Each row was made from one walk, in order. Every step used is in the known rows, and no mark comes twice. Write each row's walk.
(in the rows, 128 means zero)
Known rows:
e/g/d/w: [128 124 143 137 137 140 129 144 161 109 134 114 123 137 136 124 101 105
 116 131 116 137 120 138 168 113 126 138  96 126 136 118 128 180 154 113
 143 122 112  92  97 111 149 140 109 120 173 133 150 128 109]
n/w: [125 144 144 144 147 144 115 145 143 105 136 116 147 134 132 130 106 114
 111 128 111 144 125 128 174 120 124 145 111 122 139 120 126 147 143 108
 146 126 106  90  95 115 145 134 107 124 171 149 145 126 107]
d/w: [126 147 156 143 152 138 121 142 139 106 141 132 144 138 135 125 117 114
 112 124 112 145 122 129 172 114 128 140 106 118 116 124 127 157 151 110
 149 120 109  95  95 119 148 135 106 114 176 145 142 126 116]
p/u/c: [118 142 155 135 141 136 141 133 163  98  97 145 151 135 121 122 125 129
 109 115 107 126 125 153 172 111 114 134  94 124 143 164 125 152 157 104
 155 119 100  93  82 117 153 105 101  95 183 141 129 114 106]
y/d/w/n/j/p/u: [135 142 191 150 252 164 128 149  90 113 116 106 142 156 170 140 140 119
 124 119 105 169 121 140 154 132 123 147 138 135 112 124 125 123 131  92
 137 116 103 105  88  99 152 148  95 103 162 147 137 132 119]
w/n/j/p: [130 138 157 154 194 162 104 151 112 113 138  94 143 143 148 142 109 116
 118 132 110 162 127 124 163 134 122 154 131 129 132 100 122 113 125  99
 139 127 102  96  90 101 143 148 105 135 161 148 153 129 110]
t/g: [125 139 125 142 114 130  99 151 156 100 134 123 134 134 131 127  97 107
 113 125 112 143 128 117 170 114 123 146  96 113 133 131 129 147 149 110
 144 128 112  89  97 121 145 115 109 114 190 149 149 122  99]
n/j/p/u/c: [123 143 163 143 198 158 129 137 135 102  90 121 150 143 138 132 128 128
 115 120 107 144 127 150 162 125 114 140 117 131 139 144 122 120 138  96
 149 121  94  98  82 103 154 117  96 106 175 135 141 120 105]
n/j/p: [127 144 148 149 182 157 106 145 134 108 130 104 144 138 143 137 105 113
 116 132 109 151 127 128 165 128 119 147 121 125 133 113 123 119 135 104
 142 126 103  95  91 104 147 135 104 133 166 144 148 127 107]
h/g/e: [128 148 133 144 125 134  92 154 161 102 126 135 145 137 144 133 101 108
 120 123 110 149 123 106 174 116 123 146  89 104 132 136 135 103 146 115
 161 130 113  89 101 125 136 107 101 125 209 145 147 123 104]
d/w/n/j/p/u/c: [130 141 187 150 236 167 133 146  91 109 103 115 149 153 154 135 147 132
 119 119 111 164 124 144 157 131 125 146 133 134 116 123 121 120 124  89
 147 118  92 105  85 100 155 143  93 101 170 133 151 128 114]
u/c: [120 140 154 140 121 130 134 137 161 103 118 139 146 130 122 123 118 119
 109 119 111 131 126 142 175 111 120 140  89 125 132 148 125 160 155 108
 152 122 103  93  89 120 149 113 105 108 181 142 139 116 108]
y/c: [121 138 149 140 121 133 123 138 157 102 113 132 145 128 123 124 114 119
 109 124 105 131 125 142 175 109 118 137  92 127 125 150 126 152 155 108
 140 124 101  91  91 120 150 112 106 106 181 145 135 116 109]
g/e/z: [126 153 143 140 108 144 115 140 170 103 136 139 148 138 137 137 108 121
 116 133 115 143 116 124 187 115 109 139  98 105 120 141 135 118 152 118
 169 127 117  90  96 124 138 105 103 146 194 164 132 124 104]
h/g/v: [126 142 120 141 115 140  87 161 151  97 123 119 123 140 141 128  97 102
 111 129 108 143 129 106 168 114 120 150  86 110 145 133 135 135 150 107
 148 128 118  93 102 123 141 110 100 110 200 143 163 127  92]
u/p/j/n/w: [133 157 199 153 186 164  97 146  89 111 144 114 146 146 161 139 147 111
 120 113 118 163 125 136 166 125 123 156 121 136 111 112 122 127 138  97
 139 120 110  95  94 108 150 151  96 107 151 147 136 130 118]
z/e/g: [122 121 125 134  92 156 138 137 175 103 139 132 119 128 130 136 102 120
 107 147 111 129 121 129 181 107  98 133  97 120 162 133 130 162 158 115
 157 126 121  88  98 112 144 115 108 126 166 144 129 126  95]
h/g: [124 139 128 143 118 135  98 152 153 100 133 124 136 131 132 128 103 105
 113 127 112 141 127 112 170 114 119 144  93 111 139 134 130 139 149 111
 147 128 112  89  97 121 143 116 108 114 190 144 147 122 103]
z/e/g/d: [124 116 124 132  84 146 131 138 184 103 137 115 118 129 124 131  92 108
 112 143 121 124 120 136 181 108 106 136  94 122 155 126 131 177 159 116
 150 128 118  89  93 109 146 120 113 135 167 147 139 126  94]
j/n/w: [127 145 148 150 163 155 105 148 121 111 146 113 147 141 143 135 115 114
 111 132 116 155 125 125 175 125 127 152 122 126 131 105 123 144 131 102
 144 127 105  91  95 110 143 147 105 128 169 148 148 129 106]
u/p/j/n/w/d: [138 147 195 156 214 169 100 145  71 118 137 102 137 154 170 143 143 104
 117 111 117 171 128 137 159 132 124 158 129 137 103 111 121 125 133  93
 131 119 108  98  92 101 151 156  97 107 155 139 134 134 117]
w/n: [125 138 147 145 135 140 114 147 140 108 143 118 144 135 131 132 108 115
 112 126 111 145 125 126 173 119 121 147 108 123 135 120 125 143 144 107
 145 126 108  91  90 115 142 136 110 123 170 154 140 124 111]
h/g/p: [125 126 130 141 114 123  92 158 160  97 132 112 139 130 127 125 102  92
 118 126 119 137 131 118 162 112 125 143  87 114 126 124 126 143 150 111
 144 130 109  89  89 117 143 117 112 119 183 149 156 122  99]
e/g/p/j/n/w/d: [139 113 155 153 203 171 105 158  97 121 138  83 122 150 164 142 119  96
 119 132 114 160 132 137 156 131 122 150 127 138 131  93 121 133 129  96
 128 125 109  93  90  93 146 165 103 122 151 136 155 136 104]
j/p/u/c: [120 142 162 138 177 148 134 134 151 100  88 128 148 140 132 128 123 127
 112 118 106 134 125 151 166 116 113 135 104 127 141 153 122 134 149 100
 150 120  97  98  80 108 156 105  97  99 179 138 132 116 104]
y/d/w/n/j/p: [137 140 189 155 232 158 120 153  88 118 139 101 137 151 170 142 132 109
 125 122 109 174 122 130 157 130 130 153 133 136 100 108 125 130 129  96
 135 118 106 105  95 101 148 156  98 116 161 147 147 134 121]
h/g/e/z: [128 150 132 142 101 145  97 151 162 100 132 136 141 138 142 138 108 113
 119 133 119 151 118 105 181 115 110 143  92  98 122 142 139 105 148 117
 168 131 120  90 102 126 136  99 101 138 208 158 143 126  98]
z/e/g/t: [124 122 112 135  84 162 128 151 173 102 130 131 104 138 140 135  97 117
 106 152 107 132 123 122 178 105  98 138  90 120 169 130 134 156 158 111
 153 127 128  92 104 115 144 109  99 121 174 141 141 130  86]
d/w/n/j/p/g/h: [136 144 153 160 202 173  89 152  74 113 152 100 129 159 163 141 131 124
 111 144  98 166 128 101 156 138 143 159 137 133 125  92 124 114 117  97
 141 125 116 102  96 109 147 157  99  99 187 148 169 136 102]
t/g/p: [125 127 126 141 110 118  93 158 162  97 133 112 137 133 127 124  96  94
 118 124 118 138 132 122 162 112 129 143  90 116 122 122 124 153 150 110
 141 130 109  88  89 117 145 116 114 118 182 153 157 122  95]
w/n/j: [128 140 151 150 157 150 109 151 124 111 145 110 146 139 137 136 112 117
 114 130 111 154 126 126 170 129 122 153 121 126 134 110 125 131 132 103
 145 127 105  91  91 110 140 148 109 130 164 152 149 127 111]
y/d/w: [129 146 173 142 163 131 133 143 138 109 137 134 138 139 147 127 125 107
 116 117 107 146 120 137 169 110 128 140 101 125 103 141 128 170 157 109
 143 115 114  99  96 119 150 130 103 101 174 150 131 125 120]
y/d/w/n/j/p/g: [137 145 177 159 220 160 111 143  74 118 155 106 137 151 164 144 147 116
 116 134  97 166 123 119 156 134 147 156 139 139 105 110 122 128 123 100
 139 120 115 104  92 107 148 160 105  94 172 157 143 131 116]

Which walk is each row?
[126 139 117 143 111 141  88 165 152  99 123 122 121 142 141 128  99 103
 112 132 108 143 129 105 167 112 120 149  87 112 146 130 135 133 149 107
 145 129 118  93 103 124 142 110  98 109 199 141 160 127  94]
h/g/t
[135 136 172 153 212 155 102 153  97 116 142  83 142 150 151 136 117 105
 125 128 123 166 124 129 160 135 138 156 135 131 105  85 123 131 122  98
 133 124  97 102  89  98 149 165 106 137 162 145 167 135 114]
g/d/w/n/j/p
[129 122 153 140 137 147 113 150 156 107 136 110 129 133 137 130 109 102
 120 129 109 131 129 141 164 112 115 138  96 130 144 123 125 144 158 111
 140 124 116  89  88 108 146 137 108 115 155 146 146 124 108]
e/g/p/j
[125 120 128 135 112 138 124 144 184 107 128 108 124 130 126 126  87 104
 114 133 113 126 123 139 171 112 118 138  89 127 157 126 129 173 157 115
 142 126 112  87  93 111 146 127 112 128 171 138 144 123 102]
e/g/d
[135 149 152 158 204 171  88 152  72 113 151 101 131 158 163 143 132 121
 109 145  98 167 127 105 157 137 147 162 138 131 122  93 124 113 117  97
 144 125 117 104  95 109 146 159 101 102 184 148 170 136 100]
d/w/n/j/p/g/v
[130 157 196 149 165 155  99 141 107 109 145 124 144 143 155 136 142 110
 118 112 116 154 125 139 167 117 118 152 108 133 108 125 123 129 149 102
 140 119 114  95  90 112 150 140  98 104 155 150 127 126 120]
u/p/j/n
[135 147 149 161 200 173  89 156  74 114 151 103 128 159 163 142 135 122
 110 147  98 166 127 103 156 136 147 161 138 133 123  89 124 110 116  96
 140 125 117 104  97 110 147 158  99 101 183 148 165 136 102]
d/w/n/j/p/g/t
[126 146 151 144 204 162 114 140 136 103 108 110 149 145 142 136 113 123
 116 128 105 147 126 139 162 127 113 141 126 124 143 128 124 113 137 100
 144 124 101  94  85 102 150 128 100 120 169 145 138 124 105]
n/j/p/u
[128 140 167 143 145 134 100 148 143 104 143 113 148 135 131 127 118  99
 121 120 113 134 130 140 167 115 123 142 102 125 115 123 124 134 154 109
 139 124 109  92  82 114 147 137 109 118 159 161 148 122 112]
g/p/j
[131 122 158 146 154 158 104 153 132 112 146 106 129 140 148 134 117 102
 120 133 114 143 130 138 164 116 116 144 106 135 136 108 123 137 146 105
 138 125 116  90  88 104 145 149 105 120 152 146 149 128 108]
e/g/p/j/n
[132 143 166 152 182 153 114 152 101 112 150 116 146 145 146 134 126 118
 117 129 113 165 124 124 167 129 131 152 128 126 112 102 125 137 129 101
 145 122 104  96  96 111 144 161 105 123 164 145 155 132 118]
d/w/n/j
[136 142 183 152 194 147 125 154 101 116 145 117 139 146 158 135 135 111
 121 120 109 166 122 131 164 126 131 152 124 132 101 118 127 149 136 100
 139 117 109 100  96 111 146 156 102 111 164 151 145 132 123]
y/d/w/n/j
[133 141 173 153 182 155  88 155 101 111 153  97 152 145 148 134 130 100
 122 125 122 154 130 134 167 127 130 153 125 132 111  95 121 125 132  98
 135 126 105  94  86 106 145 161 105 125 153 158 159 131 110]
g/p/j/n/w
[135 136 160 154 175 156  70 166  94 107 148  95 142 145 154 135 131  93
 126 124 125 161 133 116 161 127 131 156 120 124 113  96 125 114 127  97
 135 129 107  94  92 108 143 154 103 118 167 152 169 132 104]
h/g/p/j/n/w
[123 153 143 146 105 140 101 141 140  99 137 136 128 143 139 130 127 115
 103 130  96 134 125 120 163 111 136 150  88 130 135 138 125 151 155 111
 148 123 127  94  94 126 149 111 102  82 188 149 130 122  99]
u/p/g/t
[129 142 164 148 161 143 118 149 116 111 149 123 145 141 141 130 122 116
 113 125 113 155 122 124 170 120 130 147 115 122 115 111 125 149 141 105
 145 122 107  96  94 115 146 148 107 116 171 149 145 129 119]
d/w/n
[130 137 144 142 137 128  97 153 141 103 137 111 134 139 136 121 110  95
 120 122 125 146 124 118 166 116 135 147  97 113 110 118 131 159 147 109
 141 125 108  96  96 118 149 133 108 116 192 141 162 128 108]
h/g/d/w
[141 129 153 157 200 155  73 167  78 115 143  81 131 154 163 140 123  87
 123 122 124 170 137 122 154 134 134 159 131 128 100  93 123 119 121  92
 124 128 105  96  89 101 146 158 105 117 170 148 168 135  99]
t/g/p/j/n/w/d
[125 119 118 135  88 162 127 147 173 101 129 128 104 138 140 134  94 119
 107 148 106 132 123 118 178 108  95 136  89 120 171 131 135 160 159 112
 153 127 126  91 104 114 144 108  99 119 178 141 144 130  85]
z/e/g/h
[128 157 192 144 147 144 108 139 130 104 136 129 143 136 144 132 134 109
 118 109 111 143 124 141 167 113 115 146  97 128 115 140 125 135 160 108
 143 118 115  93  90 116 151 127 101  99 159 150 124 122 120]
u/p/j
[130 114 147 138 121 155 133 147 141 110 150 110 117 138 139 134 113 112
 115 142 125 145 117 130 176 115 117 142 110 126 133 105 129 174 145 109
 148 125 116  96  96 105 147 146 111 131 162 144 148 134 103]
z/e/g/d/w/n
[128 141 159 149 213 168 111 147 113 108 115 100 150 148 147 141 117 125
 117 129 106 157 126 134 160 134 115 148 135 128 143 115 123 104 127  95
 140 125  99  96  83  99 147 141 101 122 163 148 143 127 108]
w/n/j/p/u
[134 139 174 148 233 161 109 148 100 110 120  88 148 155 151 135 124 116
 124 124 119 163 123 140 156 135 131 150 140 130 115  99 124 124 124  94
 136 122  94 102  82  96 153 158 102 124 165 144 158 132 113]
g/d/w/n/j/p/u
[121 133 143 135 140 128 117 143 169  96 113 120 153 136 120 123 109 109
 114 122 111 126 128 147 165 111 118 133  97 120 133 138 123 148 156 108
 147 124 103  89  76 112 149 116 110 113 169 154 136 119 103]
g/p/u
[138 132 160 155 207 155  84 164  91 112 139  78 134 150 158 136 117  98
 128 128 126 173 126 111 154 136 138 159 129 124 107  86 127 119 118  96
 133 127 100 102  95 101 147 158 104 130 178 138 178 136 109]
h/g/d/w/n/j/p
[132 141 181 147 173 137 131 149 116 114 144 124 138 142 152 132 131 109
 119 118 108 156 120 132 168 117 130 147 111 129 102 128 128 162 147 105
 140 117 111 100  94 115 147 144 104 104 169 153 135 128 123]
y/d/w/n
[122 127 140 135 127 120 118 151 164  92  93 128 143 137 122 120 120 109
 117 112 116 131 132 144 158 109 123 137  86 122 127 152 123 153 152 102
 147 125 100  92  79 116 153  98 104  92 190 143 151 115  93]
t/g/p/u/c
